Known rows, with every way that one mark hangs from another
X[P]: [-17  -9 -24  -2   0   1  -2  -8  13   1  33   4 -46   1  -6   5   6 -11
   2  -9  14 -10  -9   4   9]
T[P[L R[X Z]]]: [-20   1 -13  16  32   0  20  19  -7 -11  -5  19   9 -23  31 -30  -8   5
 -44  15 -34  27  -1  22  -6]
Z[R T]: [ 22   3  -2 -11  40  28   8  31  -1  24  57   2 -30  20   0 -37 -11 -23
 -61 -47 -14 -17  -9   7   0]
L[T X]: [-14   0 -11   7  17   4  -4   0   2 -10  11   8   0  12   0   7  26  -1
 -37 -13  10 -16  12 -19   1]
Z[L R[X[P]]]: [ 11  13  -8 -33  18  35  10  12  -4  31  51 -22 -22 -21  -1  12 -12   2
 -54 -41  -9 -25   5 -21  17]
X[P[R]]: [-18  -6  -9 -11   8  16  11   9   9   3  28  11 -40 -20   8 -11   5 -28
  -9 -16  12   1  -8  12  12]
L[R[X[P] Z] T]: [ -8  34 -31  24  30  -4   7  14  27   9  60 -18 -17  47 -29   3  18 -33
 -83 -21  -3 -18 -11 -14 -21]
P[L[T] R[Z] X]: [ 14  26   0  17  47  58  28  68  -7   3  15  31  41 -27  33 -25 -15  -7
 -37   8 -59   2   1  15  -4]
R[P X Z]: [-34   5 -49  45   6   7  -4  -6  10 -18  -2  -9  19  19 -12  36  15  52
 -44  29 -29 -30  -3  11 -13]
L[R[P Z[T]] X]: [-18  19 -58  27  49  40   0 -37   8 -18  22  16 -15  40 -17   0  14   9
 -87 -20  -8 -31   5  -2  14]
T[P[L X]]: [ -5   1  -1  -1  25  -8   1  22 -12 -17  12  31  11 -20  15 -28 -22  15
  -6  15 -34  12  18  27  11]
R[X Z[T]]: [-16  10 -33  44  22  12  12  22  10   9  27  -9   1  36   1  36  32  17
 -43  18 -45 -25 -14  13 -21]
L[R T]: [ 17  29   3  -4  31 -14   2  15   7   1  44  -5  -6  34 -20 -40  -1 -49
 -65 -34  15   3  -1 -19 -12]
Z[L]: [ 18   6  -2 -16  16  17   5   3 -13  -6  15   0  11 -13  22  -3  -2   7
  -9  -8  -9   5   8 -13  20]
L[R X]: [ -7  24 -12 -11  15  23   2 -40  -1   7  -4   1 -15   5 -23  15   4 -12
 -46 -29  15 -14  16 -24  14]
Z[L P R[X]]: [  5   4   1 -18  35  31   9  18   0  38  67 -27 -25  21   1  -2  -9   7
 -84 -65 -32 -16   7 -13  28]
L[R[P Z] X]: [-20  23 -52  21  31  39  -4 -51  10 -17  -4   7   1  22 -23  11   2  17
 -71 -16   1 -27  12 -10  16]
T[P[R[Z] X]]: [-10  13   7  11  28   8  10  37  10 -20  12  24  41 -12  19 -23  -7  -5
 -16   8 -45   9  19  52  19]
Z[T X[P[L]]]: [-15 -20 -38  10  45  48   3 -11   1  19  48  24 -70  -2   3  10  13   3
 -32 -27  -1 -32  -8  21  12]
R[X Z[L P]]: [-17   7 -31  36  27  24  10   7  13  12  36 -20   6  39   9  38  23  32
 -54  -6 -53 -14  -3  -1  11]
T[P[L]]: [ -8 -11 -11   2  26 -21   1  -1 -10 -19   4  23 -10 -12  22 -47 -18   6
 -19   7  -8  29   3  12   2]

Rows
[ 27   6 -12 -25  47  28  -3  25  -8  -9  58  -1   8  -1  10 -54 -24   1
 -82 -51  -1 -15   9 -17  18]
Z[L[T] R[P]]
[ -4   2 -23   9  30  12  -6  29 -15 -28  25  30  11  -8   4 -26 -16  30
 -33  13 -25 -15   9   9   0]
R[P[L[T] X]]
[ -9 -10 -33   3  24   5   4   9   2   0  44  16 -54  -3   9 -25  -2 -14
 -23 -10  10   1 -17 -13  -4]
X[P[L[T]]]
[ 14  18 -33  18  54  54  15 -14  -3  19  12  15 -19   6   2 -15 -17  -4
 -60 -18 -18  -6 -11  -5  -3]
P[L[R[Z[T X]]]]
[-10  26 -15   5  25 -29  -3  13   1 -15  47 -11  -8  35 -33 -20   9 -16
 -91 -19   9 -16   4 -15 -23]
L[R[P X] T]
[-12   4 -19  -6  35  -8   3 -26 -12 -15   2  24 -20  -9   7 -38 -16  -1
 -49 -12   1  19  14  -4  11]
T[P[L[R X]]]
[   0   13  -16    0   66    9   15   21   -5   14  105   -5  -56   67
    5  -19   23  -21 -100  -54  -39   -6   -2   -2   23]
Z[L[R[X]] P T]
[-21   3 -40  44  38   0  13  21   3  -3  29   6  -6  28  15   6  20  22
 -55  22 -51  -6 -12  20 -19]
R[X Z[T[P[L]]]]
[  5   6  12  -8  30  38   0  32  16  36  60  -7 -14  28 -17 -12 -23  -4
 -53 -59 -37 -24  12  19  30]
Z[P[X] R]
[ 16   7  -4 -30  51  25   0  11  -5  -3  47   4   6  -8  18 -39 -10  -6
 -81 -58  -2  -8  25 -19  30]
Z[L[T[P] X] R]
[ 14  12  16 -17  42  -1   8  50 -10 -25  50  18  31 -11  35 -41   0 -16
 -36 -15 -26  13  21  11  22]
Z[L[T[P[R X]]]]
[  6  -8 -19  -7  42  60  -8 -11  -2  19  14   7 -10 -24 -14 -20 -34  23
 -76 -53  11 -38  11   3  10]
Z[R[P[L[T]]] X]
[  5  28 -27  15  27  27  18  -8  -8  19  -2  -2  -7  -2  -4   1 -17   4
 -55   1 -23   3 -11 -23 -18]
P[L[R[X Z]]]
[-23  -9  -2   8  29  16  22  21 -10  21  23   5 -37   4  18 -15   1  -1
 -55 -22 -32  16  -8   4   3]
Z[P[L R[X]]]
[  9   2   7  -6  38  22  25  42 -21   1   8  25  -3 -31  35 -56 -12 -26
 -44 -10  -9  27  -9 -10 -13]
P[L[T] R]
[ -8  -9   1   2  45 -16  12  36  -6 -19  47  27 -23  14  27 -56  13 -28
 -40 -12 -19  17  -1  39   4]
Z[T[P[R]]]
[ -7   9 -21  24  42  44  36  38 -17  15   6  17  -6 -18  35  -9   5   2
 -57  12 -50   7 -19   7 -21]
P[L R[X Z[T]]]
[-12  -8 -20 -11  20  30  19   8  -6   7  20  23 -51 -37  23 -26 -11 -20
 -16 -11   3  12 -15   1   7]
X[P[L R]]
[  9  34 -20  19  49  12   7  13  14  -5  48  11   5  43  -9 -24  -3 -24
 -59 -14 -34  -6   2  24   7]
L[R[Z[T[P[X]]]]]
[ -8   0 -25  -1  32  39  -1 -25  10  21  29   9 -47 -12 -16   7  -6 -10
 -41 -38  21 -25   0  -2   9]
Z[X[P[L[R T]]]]
[  6  17 -21  -3  41  23   9 -11 -15   4  11  17 -22  -1   0 -25  -7 -14
 -68 -24   6   2   3 -40  -6]
P[L[R T X]]
[-26   4  -2  17  19 -14  13  20   7 -15   3   6  19  -6  18 -16   7  -2
 -36   9 -27  16   6  33  -2]
T[P[R[X Z]]]
[ 22  39 -16   8  34  52  15  15  -5  13   8  17  20 -10  -3  -1 -31   5
 -30   4 -46 -10   5   0   3]
P[L[R[Z]] X]
[-14   3  19   2  24  24  12  41   7  12  41  11  -5  15   6  -8   3 -11
 -26 -28 -42  -2  12  34  28]
Z[P[R X]]
